Known rows, with every step that occurs
D/W/R/K: -.38 .19 -.19 .30 -.04 .15 .01 .09 .09 .20 .03 -.74 -.16 .26 -.11 -.11
 .03 .02 .04
T/F/D/W/R: -.13 .09 -.29 .22 .04 -.22 .13 -.21 .17 -.02 .02 -.18 -.19 .15 -.03 -.28
 -.06 .00 -.20
F/T: -.13 .32 -.25 .38 .05 .33 .03 -.23 -.09 .42 -.03 -.43 -.18 .01 -.05 -.03
 .03 .16 -.35
R/W/D: .06 .37 -.36 .57 .04 -.26 .25 -.29 .14 .04 .06 -.48 -.21 -.08 .03 -.06
 .02 .24 -.17
K/R/F/D/W: -.11 .52 .03 .27 -.05 .10 .11 -.21 .25 -.34 -.05 .09 -.16 .23 .01 -.21
 .07 .17 -.40
F/D/W/R/K: -.17 .07 -.23 .14 -.04 -.04 .08 -.09 .03 -.11 .11 -.45 -.20 .20 -.11
 -.18 -.03 -.07 -.25
T/F/D: .08 .11 -.23 .33 .06 -.29 .14 -.37 .18 -.14 .05 .00 -.17 .09 -.08 -.21
 -.06 .09 -.29
Q/D/W/R/K: -.12 .00 -.29 .29 .14 .31 -.02 -.15 .07 .23 -.05 -.73 -.15 .20 .01 -.15
 -.09 -.02 .11
F/D/W: -.18 .26 -.20 .18 .04 .02 .05 -.11 -.05 -.07 .13 -.40 -.20 .24 -.05 -.26
 .03 .02 -.40
Q/D/F/R/K: .46 .13 -.34 .41 .24 .38 -.06 -.13 .03 .16 .06 -.81 -.19 .21 .02 -.18
 -.03 .13 -.32
K/V: -.65 .23 -.23 .45 .01 -.11 -.07 -.32 -.01 -.22 .04 -.64 -.13 .24 .00 .00
 .18 .18 -.08
D/W/R: -.47 .29 -.22 .31 .03 .12 .07 .06 -.02 .24 -.01 -.61 -.18 .20 .04 -.22
 .07 .02 .01
V/K/R/W/D/F: .22 .62 -.16 .62 .09 -.29 .02 .01 .20 .04 .05 -.53 -.14 -.03 .17 -.19
 .20 .17 -.25
D/W/R/K/V: -.64 .14 -.24 .27 -.06 .10 -.06 .01 .08 .07 .03 -.91 -.15 .33 -.09 -.06
 .09 .03 .07
D/F/R/W: .31 .51 -.37 .48 .21 .25 .07 .02 -.07 .19 .15 -.76 -.24 .18 .09 -.19 .17
 .30 -.64
W/R: -.24 .15 -.21 .46 .03 -.14 .19 -.16 .00 .04 -.03 -.21 -.18 -.04 .06 -.11
 .04 .03 .05
F/R: .35 .37 -.07 .34 .08 .14 .10 .01 .08 .19 .01 -.39 -.23 .13 -.02 -.13 .11
 .20 -.48
D/F: -.13 .41 -.32 .57 .14 .10 .00 -.05 -.13 .04 .17 -.63 -.16 .18 .04 -.23
 .12 .18 -.27
V/K/R/F/D: .08 .55 .04 .39 -.04 -.20 .00 -.08 .21 -.22 .01 -.10 -.14 .05 .05 -.24
 .10 .13 -.43
R/W: -.05 .45 -.26 .52 .14 .06 .15 -.29 .04 .09 .06 -.41 -.16 .06 .01 .00 .11
 .31 -.33
W/D/F: .02 .30 -.40 .63 -.01 -.30 .15 -.08 .02 -.02 .14 -.65 -.21 -.01 .05 -.28
 .00 .10 -.06

Rows
-.30 .40 -.22 .19 -.09 .12 .12 -.20 .04 -.26 .10 -.30 -.22 .23 -.10 -.31
 -.08 .17 -.55
R/F/D/W
.00 .62 .00 .44 -.03 .03 -.05 -.06 .19 .11 -.07 -.27 -.13 .02 .05 -.17
 .11 .18 -.40
V/K/R/F/T
.23 .62 -.22 .57 .08 -.14 -.01 -.02 .15 .23 .01 -.59 -.15 -.08 .17 -.16
 .19 .17 -.35
V/K/R/W/D/F/T
-.11 .03 -.18 .43 -.06 -.11 .11 -.13 .13 .00 .02 -.36 -.15 .04 -.12 .03
 -.02 .02 .08
W/R/K
.09 .54 .09 .52 .06 -.19 -.06 .03 .18 .06 -.02 -.27 -.09 .05 .08 -.15
 .21 .10 -.16
V/K/R
.07 .42 -.55 .57 .09 -.02 .18 -.25 .00 .23 .09 -.74 -.24 -.08 .08 -.10
 .04 .25 -.36
R/W/D/F/T
-.05 .02 -.27 .21 -.01 -.20 .09 -.20 .25 -.05 .05 -.28 -.18 .21 -.15
 -.20 -.09 -.01 -.16
T/F/D/W/R/K
.02 .46 .05 .35 -.05 -.02 .15 -.33 .25 -.44 -.04 .29 -.15 .13 .01 -.16
 .06 .19 -.41
K/R/F/D
.14 .62 .00 .54 .11 -.16 -.01 -.05 .19 .08 -.01 -.33 -.10 .02 .12 -.09
 .23 .20 -.28
V/K/R/W
.14 .19 -.10 .30 -.03 .10 -.07 -.06 .20 -.02 .05 -.78 -.19 .30 -.17 .07
 .13 .20 -.40
F/R/K/V
.40 .35 -.23 .39 .16 .00 .16 -.20 .29 .22 -.03 -.29 -.22 .11 -.03 -.11
 .05 .30 -.46
T/F/R/W
-.31 -.02 -.32 .19 -.04 -.25 .01 -.27 .24 -.19 .05 -.45 -.17 .27 -.12
 -.14 -.04 .00 -.13
T/F/D/W/R/K/V
.26 .43 -.28 .46 .16 .22 .02 .09 -.08 .15 .14 -.69 -.23 .21 .06 -.26 .15
 .21 -.53
D/F/R
-.24 .16 -.27 .28 -.09 -.16 .26 -.28 .03 -.31 .01 -.01 -.23 -.04 .01
 -.22 -.10 .05 -.29
W/R/F/D
-.25 .15 -.25 .16 .02 -.07 .12 -.11 -.06 -.08 .08 -.34 -.22 .15 .01 -.27
 .00 -.07 -.28
F/D/W/R
-.27 .14 -.33 .28 .14 .33 .06 -.20 .04 .14 -.09 -.59 -.18 .17 .09 -.28
 -.11 .05 -.01
Q/D/W/R/F
.18 .55 -.19 .62 .09 -.14 .17 -.23 .25 -.09 -.02 -.21 -.15 .02 .15 -.08
 .17 .23 -.16
K/R/W/D/F
